In the rows, 128 means zero.
Known rows, with every step that occurs:
piboled-badun: [133 114 158 137  96 159 116 136 109 111  71 212 207 175 119 109  91 153
 130]
mati-konor-piboled-badun: [215  90 117 181 147 155 132 124 103 118 112 153 128 183 161 129 148 134
 101]
badun-govo-konor: [ 66 166 135  56 113 122  85 148 131 149 134 137 124 104 112 108 117 165
 153]
govo-konor: [ 74 150 139  89 119 120 103 191 134 136 144 141 179  80 138  95 143 133
 143]
feboma-badun-govo-konor-piboled: [134 165  89  80 145 134 119 143 131 151 167  56  68 121 163 167 157 143
 122]
mati-badun-govo-konor-piboled: [147 144  90 106 142 136 121 132 123 148 124  66  84 140 150 142 124 127
 101]
mati-badun-piboled-konor-feboma: [156  77 140 194 127  99 156 109 124 114 123 134 180 137  92 105 148  88
 112]
govo-konor-feboma-badun: [108 136 148 125 100 107 142 181 150 122 169  86 201 107 115 152 145  89
 170]
sibi-konor: [ 74 191 159 139 112 128 127 124 128 102 150 180  56  83 138  81 124 135
 131]
govo-konor-mati-badun-piboled: [119  95  94 143 153 123 131  85 129 143 101  43 104 128 180 143 157  94
 104]
piboled-badun-govo-konor-mati: [140 100 139  74 171 133 123 125 139 159 124 110 133 134 141 122 145 147
 119]
piboled-konor-govo: [153 151 126 173 127 142 148 177 125  68 192 218  62 133  91  94 120 169
 118]
piboled-konor: [125 122 156 145 133 127 129 160 115 108 162 200 178 111 132  79 182 147
 156]
konor-piboled-badun: [185 110 120 145 128 163 134 131 107 119  82 169 157 182 145 132 107 145
  87]
govo-konor-feboma: [121 116 160 126 116  97 136 195 149 128 132 171 225  81  71  86 101  98
 113]
feboma-badun-govo: [ 92 181 137  91  91 146 106 120 124 124 128 163 101 140 107 154  80 169
 183]
konor-piboled-badun-govo: [160 138 118 104 117 163 111  87 105 134  77 180  94 196 107 139  66 184
 108]

Rows:
[155 107 139 139 141 141 133  88 119 131 101 130 115 171 117 113 102 133
 147]	piboled-konor-mati-badun-govo
[161 108 114 116 134 151 123 136 114 138 107 100 158 175 163 140 154 138
  95]	govo-konor-piboled-badun
[131 117 109 174 127 110 134  99 129 120 156  96  99 114 142 167 162 103
 140]	mati-konor-feboma-badun-piboled
[124 126 132  70 168 126 129 142 150 156 162  79 113 101 156 143 161 133
 147]	feboma-badun-govo-konor-mati
[ 88 134 105 121 117 105 126 108 140 136 150  53 119 107 143 176 171 107
 136]	govo-konor-feboma-badun-piboled
[148 121 135 132 128 147 129 100 121 130  74 155 117 161 106 116  46 131
 136]	konor-mati-badun-govo
[ 98 180 153 113  92 123 128  95 136 119 145 133  65 134  84 146  87 140
 163]	sibi-konor-feboma-badun-govo
[ 79 143 141  60 105 134  82 119 121 153 110 108 142 158 120 123 129 171
 150]	piboled-badun-govo-konor
[101 124 115 139 135 121 127  95 116 121 179  82 106 126 179 152 245 144
 169]	feboma-badun-piboled-konor
[140 158  93  82 152 134 115 147 127 152 147 110  74 110 144 136 126 151
  94]	badun-govo-konor-piboled
[119 116 105 168 151 128 142  51 127 126 104  62  45 128 180 135 148  95
 101]	sibi-konor-mati-badun-piboled
[214 121 100 187 174 136 141 166 116 115 161 180  83 100 161 111 139 119
  98]	mati-konor-piboled
[117 160 148 111  90 130 125 123 134 122 125 170 133 140  68 150  59 145
 163]	konor-feboma-badun-govo
[ 88 154 116 148 113 110 139  76 137 118 155  75  54 107 144 168 161 108
 127]	sibi-konor-feboma-badun-piboled
[125 110 160 105 105 109 120 137 137 142 105 146 194 145  56 110  89 128
 117]	piboled-badun-govo-konor-feboma
[138  95  98 165 149 134 140  81 122 129  82 100 104 132 164 137 123  99
  99]	konor-mati-badun-piboled
[148  91 144 171 136  98 150 125 127 116 143 177 172 109  85  99 152 115
 105]	badun-piboled-konor-feboma
[147  85 133 152 147 131 146 152 137 133 104  70 180 132 162 109 130  73
 134]	govo-konor-mati-badun
[134 136 153 151  94 121 153 176 141 103 146 156 198 111  98 145  97  96
 161]	konor-feboma-badun
[137 106 138  95 181 121 139 182 151 145 151 135 166  71 157 100 158 118
 113]	govo-konor-mati
[114 131 155 103 113 100 122 161 144 140 127 170 178 101  50  98  81 124
 119]	badun-govo-konor-feboma
[103 122 100 166 108 135 118  85 114 119  73 116 115 140 150 135 105 112
 119]	mati-badun-piboled
[108 133 109 144 112 117 136 104 135 120 132 110 123 113 128 172 132 113
 128]	konor-feboma-badun-piboled
